What can hang from each mark
nesap: bipa dolal gapu
dolal: diti lopekan nesap
gapu: diti lopekan
diti: bipa gapu zufov
zufov: nesap
bipa: lopekan
lopekan: bipa dolal zufov

Known rows, with every way that one mark hangs from another
diti(gapu): [-2.35 -0.48  1.20 -0.49 -0.89 -0.52 -1.50 -1.40  0.16 -1.63  0.64 -0.10
  2.82 -1.06 -1.52  1.58 -2.41  0.81  3.31  1.04 -2.65 -0.21 -0.44 -2.15]
nesap(dolal(diti(bipa gapu))): [-1.50  1.35  0.86  0.34 -0.66  0.06  0.36  0.34 -0.47 -2.71  1.24 -2.48
  2.97 -0.21 -2.19 -2.32 -1.14  1.92  1.75  1.84  0.19  1.32  0.06 -2.18]
bipa(lopekan(zufov)): [-1.47  0.07  2.64 -2.50 -1.10 -0.66 -1.81 -0.99  1.57 -0.63  0.67  2.46
  2.19 -0.53 -1.02  1.58 -0.06  0.00  1.28 -0.04 -1.94 -0.72 -1.43  0.10]
bipa(lopekan(zufov(nesap))): [-0.73  0.47  0.41 -1.53 -0.07  0.31 -1.14 -1.17  1.75 -1.24 -0.07  2.81
  1.98 -0.34 -0.81  3.17 -0.63 -0.03  0.99  0.40 -1.78 -0.72 -0.32  1.06]
nesap(bipa dolal(lopekan)): [-1.56  1.23 -0.93  1.52  0.08 -0.25 -1.96  0.62 -1.65 -6.12 -0.27  0.68
  1.21  0.22 -0.10 -1.75 -0.36  1.58  1.34  1.83 -3.58  2.60 -1.42 -0.31]
gapu(diti lopekan): [-0.98 -0.07  1.28 -1.07 -0.64  0.34 -4.09  0.12 -1.51  0.48 -0.47  1.36
  0.74 -0.19  0.97  1.98 -2.77  0.79  2.39 -1.12 -3.06  1.67 -0.14 -2.33]
diti(bipa gapu(lopekan)): [-1.64  1.09  2.51 -0.27  0.24  0.02 -0.71  0.24  0.00  0.49  1.14 -1.18
  1.93 -0.47 -0.66  0.27 -1.68  1.01  3.22  0.17  0.27 -0.08  0.82 -3.93]
gapu(diti lopekan(bipa)): [-0.90 -0.24  1.78 -1.40 -0.60 -0.59 -3.00  0.37 -2.86  1.04 -0.01  0.00
 -0.03  0.64  1.44  1.26 -2.57  1.42  2.59 -1.13 -2.08  1.68  1.09 -0.55]
zufov(nesap(bipa dolal gapu(diti lopekan))): [ 0.57  1.22  0.35  2.20  2.04  0.08 -0.48  2.48 -1.09 -2.52 -1.53  0.41
 -0.02  1.63  0.46  0.44 -0.94  0.70  0.70  1.29 -2.74  3.26 -0.91 -1.32]
zufov(nesap(gapu(lopekan))): [-0.59  0.53  0.32  1.29  1.11 -0.08 -0.39  0.48  0.44 -1.61 -1.47  0.72
  1.11  0.54  0.47  1.92 -0.92  0.16  1.49  1.36 -2.87  2.03 -0.28 -1.99]
dolal(nesap(bipa(lopekan(zufov)) gapu)): [ 0.48 -1.41  3.24  0.56  2.11 -1.79  2.05 -1.39  1.94 -1.11  0.45  1.35
  1.65 -0.10 -1.42  0.33  1.46 -0.16  1.17  2.50 -1.75 -0.53 -1.75 -0.21]
lopekan(zufov): [-2.74 -0.75  1.33 -1.84 -1.50 -1.71 -2.94 -1.30  0.38 -0.30  0.74  1.72
  2.37  0.59 -0.51  1.24 -0.79 -0.54  2.42  0.60 -2.99 -0.19 -1.65 -0.12]
zufov(nesap): [-1.39  0.03 -1.22  0.21 -0.35 -0.33 -1.84 -1.88 -0.39 -2.77 -1.21  1.92
  2.15 -0.33 -0.35  2.63 -2.72  0.50  1.75  0.92 -3.46  1.03  0.28  0.18]
gapu(diti lopekan(bipa zufov)): [-1.59 -0.44  2.13 -2.29 -0.73 -0.95 -3.42  0.88 -1.87  2.78  1.02  0.49
  0.04  1.80  1.33  1.52 -1.28  0.38  3.05 -0.79 -1.26  0.52  0.42 -0.04]
lopekan(bipa zufov): [-2.79 -0.74  1.91 -2.39 -1.40 -2.65 -2.02 -1.00 -0.98  0.12  1.02  0.56
  1.68  1.39 -0.17  0.57 -0.66  0.12  2.71  0.53 -1.98 -0.06 -0.31  1.69]
bipa(lopekan(dolal)): [-0.26  0.56  2.11 -1.78 -0.45 -0.44 -1.52 -1.81  0.85 -1.81 -0.41  1.52
  1.87 -2.44 -1.77  1.36  0.03  1.61  0.34  1.15 -3.02 -0.40 -2.92  0.70]
diti(bipa gapu(lopekan) zufov): [-3.65  1.49  1.89 -0.69 -0.95  0.40 -0.97  1.02  0.29  1.78  1.34 -0.74
  2.53  0.65 -0.79  0.69 -1.53  1.11  3.22  0.32  1.71 -1.19  0.08 -4.31]
bipa(lopekan): [-0.75  0.39  2.34 -1.50 -1.05 -0.32 -1.62 -1.45  0.26 -2.42 -0.49  2.03
  2.07 -1.71 -0.90  1.35 -1.28  1.23  0.94 -0.55 -2.76  0.50 -0.93 -0.59]
diti(gapu zufov): [-4.22 -0.15  0.60 -0.78 -1.99  0.00 -1.71 -0.61  0.45 -0.25  0.90  0.31
  3.33  0.20 -1.76  1.93 -2.26  0.76  3.19  1.10 -1.03 -1.28 -1.23 -2.43]
diti(bipa zufov): [-3.86  0.66  1.56 -0.91 -1.92 -1.93 -1.55 -0.78 -0.26  0.16  0.21  0.70
  2.71  0.85 -0.93 -0.23 -1.46  1.38  1.54 -0.17  0.11 -0.21 -0.66 -1.19]
diti(bipa gapu(lopekan) zufov(nesap(dolal))): [-2.98  3.48 -0.86  1.34 -0.29  2.77 -0.71  2.35 -0.22 -0.34  0.30 -0.14
  2.54  1.49 -1.04  1.28 -1.06  1.40  1.59  0.76  1.70 -0.36 -0.05 -3.98]
gapu(diti(zufov) lopekan(bipa dolal)): [-2.43  0.35  0.94 -1.55 -1.22 -0.27 -3.35  0.75 -2.11  2.80  0.26  0.03
  0.37  0.97  0.25  1.66 -1.13  1.97  2.11  0.64 -0.83 -0.38 -1.81  0.41]
dolal(diti(bipa gapu) lopekan): [-1.36 -0.13 -0.34  0.79  0.07  0.26  0.72 -0.47  0.55 -2.83  2.00 -3.31
  2.24 -1.02 -1.20 -1.89 -1.64  2.46  3.18  2.53  0.49  0.82  1.90 -1.88]
dolal(diti nesap): [-0.24 -1.68 -1.20  0.92 -0.16  0.21 -0.99 -3.08 -0.92 -2.43 -0.27  0.46
  2.47 -1.23 -0.60  0.72 -2.46  0.68  2.03  2.31 -2.95  1.27  0.16 -0.88]
nesap(bipa(lopekan(zufov)) dolal gapu): [-0.61  0.96  4.04 -0.40  0.61 -2.00  0.96  1.52  1.47 -3.05  0.30  1.08
  1.67  1.03 -1.71 -1.51  2.54  0.19  0.03  1.61 -1.88  0.97 -3.35  0.27]

Rows
[ 0.09  0.31  0.12  2.03  1.54 -1.29 -0.03  1.07 -0.82 -3.56 -1.53  0.31
  0.74  1.39 -0.72  0.10 -1.04  1.25  0.45  1.52 -3.36  3.01 -1.04  0.14]  zufov(nesap(bipa dolal gapu(diti)))
[-1.32 -1.36 -1.17  1.23  1.53 -0.08 -1.08  0.18  1.29 -0.98  0.17  0.13
  0.61  1.59  0.28  1.87 -0.47  1.24  1.74  2.06 -2.60  1.23 -0.25 -0.45]  dolal(lopekan(zufov(nesap(gapu(diti)))))
[-0.59 -0.15  2.98  0.51  1.08 -2.46 -0.10  0.96  0.08 -1.98 -0.55  0.15
  0.74  0.58  0.33 -0.62 -0.29 -0.14  2.31  1.62 -2.75  2.02 -1.13 -1.51]  nesap(bipa gapu(lopekan))
[ 0.18 -1.56 -1.58  0.84  0.51  0.07 -0.96 -3.39 -0.46 -1.80 -0.23  0.06
  2.29 -1.93 -1.44  0.77 -1.30  1.00  1.55  3.88 -3.44  0.31 -1.98  0.50]  lopekan(dolal(diti nesap))
[-0.39 -1.49 -3.11  2.17  0.49  1.44 -1.07 -2.44 -0.85 -3.95  0.14 -0.12
  1.74 -1.36  0.01  0.14 -2.00  1.65  1.99  3.23 -2.87  1.80  0.65 -1.06]  dolal(diti lopekan nesap)
[-2.47  1.47  0.81  1.15  0.51 -0.55  0.74  1.33  0.82  0.84 -0.68 -0.03
  1.55  1.90  0.00  0.76 -0.38  0.93  1.10  0.95  1.01  0.66  0.03 -2.48]  diti(bipa zufov(nesap(gapu(lopekan))))
[ 0.37 -0.99  1.62  2.35  2.43 -1.20  0.65 -0.56 -0.43 -1.61 -0.77  0.57
  0.87  0.15  0.23  0.01 -0.34 -0.23  2.21  2.45 -2.92  1.59 -0.90 -2.40]  dolal(nesap(bipa gapu(lopekan)))
[-1.47  1.58  0.88 -0.25 -1.29  1.02  0.96  1.77  0.70 -3.85  1.38 -0.64
  2.83 -0.36 -2.66 -0.97 -0.61  1.73  1.43  2.59  0.99 -0.07 -1.29 -0.68]  nesap(bipa(lopekan) dolal(diti(gapu zufov)))
[ 0.88 -0.39  1.37  0.79  1.22  1.21  2.62 -2.22  1.05 -1.16  1.50 -1.73
  2.84 -2.47 -2.37 -0.21 -1.51  2.16  1.81  1.90  1.41 -0.65  1.70 -2.37]  dolal(diti(bipa(lopekan) gapu) nesap)
[-0.82  0.84  3.71 -1.30  0.02 -0.41  0.92 -0.82  1.34 -0.87  1.22 -0.76
  2.54 -1.92 -2.36  0.15 -1.13  2.14  1.80 -0.17  0.67 -0.97  0.61 -2.20]  diti(bipa(lopekan) gapu)
[-1.92  0.81 -0.16  1.07  0.29 -0.55 -0.55  0.64  0.77 -2.32 -0.68  1.26
  2.09  2.04 -1.13  0.89  0.93 -0.13  0.48  1.97 -2.93  1.53 -2.46 -0.32]  lopekan(zufov(nesap(dolal gapu)))
[-1.04  1.60 -0.60 -0.50  0.01  1.35 -3.10  2.03 -2.48  0.77 -0.02  0.95
 -0.09  2.63  1.06  2.06 -0.94  0.66  1.39 -0.28 -1.32  1.43  0.31  0.29]  gapu(diti lopekan(bipa zufov(nesap(dolal))))
[-0.96 -0.74  2.89  0.88  1.09 -0.28  1.47 -0.75  0.74  2.16 -0.20  0.33
  1.69  0.07 -1.50  0.44 -0.14  2.69 -0.08 -0.08  1.11 -0.27 -0.66 -2.68]  dolal(nesap(gapu(diti(bipa(lopekan) zufov))))
[-2.11  1.13  1.92  0.76 -0.08 -0.56 -1.62  3.47 -1.11 -0.61 -0.63  0.45
  0.70  2.52  0.08 -0.76 -0.13  0.96  1.01  0.86 -1.34  2.22 -2.77 -2.53]  nesap(bipa dolal gapu(diti(zufov) lopekan))
[ 1.31  0.48  2.49  0.46  2.37 -0.97  1.79 -0.43  1.76  0.27 -0.68 -0.68
  0.75 -1.14 -1.96  0.92  0.41  3.02 -0.82  1.15 -0.39  0.28 -1.14  0.64]  zufov(nesap(gapu(diti(bipa(lopekan(dolal))))))
[ 0.87 -1.05  0.20 -0.85  0.63  0.71 -0.26 -2.63  1.59 -0.36  1.05  0.91
  2.14 -1.93 -1.96  1.36  0.81  0.57  0.75  3.67 -1.54 -1.44 -2.53  1.24]  bipa(lopekan(dolal(diti nesap) zufov))
[ 0.07  0.92  2.67 -0.57  1.97 -1.69  2.28 -0.59  3.35  0.42  0.36 -0.14
  1.59 -0.10 -2.35  0.57  2.64  1.11 -0.35  2.53  0.21 -1.23 -2.25  1.52]  diti(bipa(lopekan(dolal zufov(nesap(gapu)))))
[-0.73  0.00  3.99 -2.76 -0.21 -1.32 -1.45 -0.43  0.90  1.88  1.28  0.95
  1.40 -0.03 -0.97  0.54 -0.42  1.48  0.93 -1.61  0.46 -0.65 -0.02 -0.23]  gapu(diti(bipa(lopekan(zufov))))
[-0.40  0.75  2.36 -0.97  0.61 -0.57 -2.73  0.01 -0.98  2.18  0.13 -0.24
  0.45 -0.60 -0.11  0.35 -1.07  1.90  1.45  0.07 -1.21  0.45 -1.40 -1.24]  gapu(diti(bipa) lopekan(dolal))
[-1.82  0.09 -0.43  1.21  0.16  1.94  0.72 -0.16  0.06  1.42  1.70 -1.64
  2.64  0.02 -0.98  0.34 -1.99  1.09  3.11  2.41  2.58 -0.92  1.10 -4.38]  dolal(diti(bipa gapu(lopekan) zufov) nesap)
[ 1.40 -0.87  2.52  1.41  1.77 -0.70  3.60 -1.66  1.19 -1.46  0.01 -1.34
  1.95 -1.45 -1.64 -1.67  0.18  2.17  0.06  1.98  0.30  1.25  0.47 -1.39]  dolal(diti(bipa(lopekan)) nesap(gapu))
[ 0.34  0.11 -0.45 -1.34  0.64  1.61  0.98 -0.99  3.36 -1.01  1.83 -0.71
  2.49 -1.86 -2.87  2.55  0.14  0.64  1.83  4.13 -0.17 -2.29 -0.97  1.53]  bipa(lopekan(dolal(diti(gapu)) zufov(nesap)))
[ 0.41  0.12  2.03 -0.36  1.21 -1.47  3.29 -0.07  3.08 -0.79  0.78 -1.07
  1.76  0.50 -1.49 -0.52  1.02  0.90  0.19  2.02  1.36  0.46  0.76  1.09]  dolal(diti(bipa(lopekan(zufov(nesap(gapu))))))
[-0.78 -0.50 -1.95 -0.94 -0.15 -0.61 -1.22 -1.64  1.35 -1.21  0.44  0.39
  2.13 -0.20 -1.27  1.83 -0.38 -0.19  1.63  4.18 -2.26 -0.43 -1.68  2.85]  lopekan(dolal(diti) zufov(nesap))
[-1.81 -1.23 -1.63  0.25 -0.82 -0.52 -0.25 -2.43 -1.57 -0.09  0.54 -0.65
  2.13 -0.03 -1.35  0.45 -0.79  1.78  1.63  4.09 -0.83 -0.75 -1.52  1.91]  lopekan(bipa dolal(diti(zufov) nesap))
[-1.42 -1.06  3.52 -1.38  0.29 -2.01 -1.30  1.62 -0.78  2.94  0.99 -0.78
 -0.09  2.59  0.83  0.45  0.08  0.53  2.69  0.18 -1.33  1.11 -0.34 -0.62]  nesap(gapu(diti lopekan(bipa zufov)))
[-1.26  1.16 -0.59  2.00  0.37 -0.27 -0.12  0.24 -0.27 -4.19 -1.83  0.82
  2.16  0.89 -0.98  0.68 -0.35  1.04 -0.02  1.63 -3.81  2.66 -1.89 -1.06]  zufov(nesap(dolal gapu))
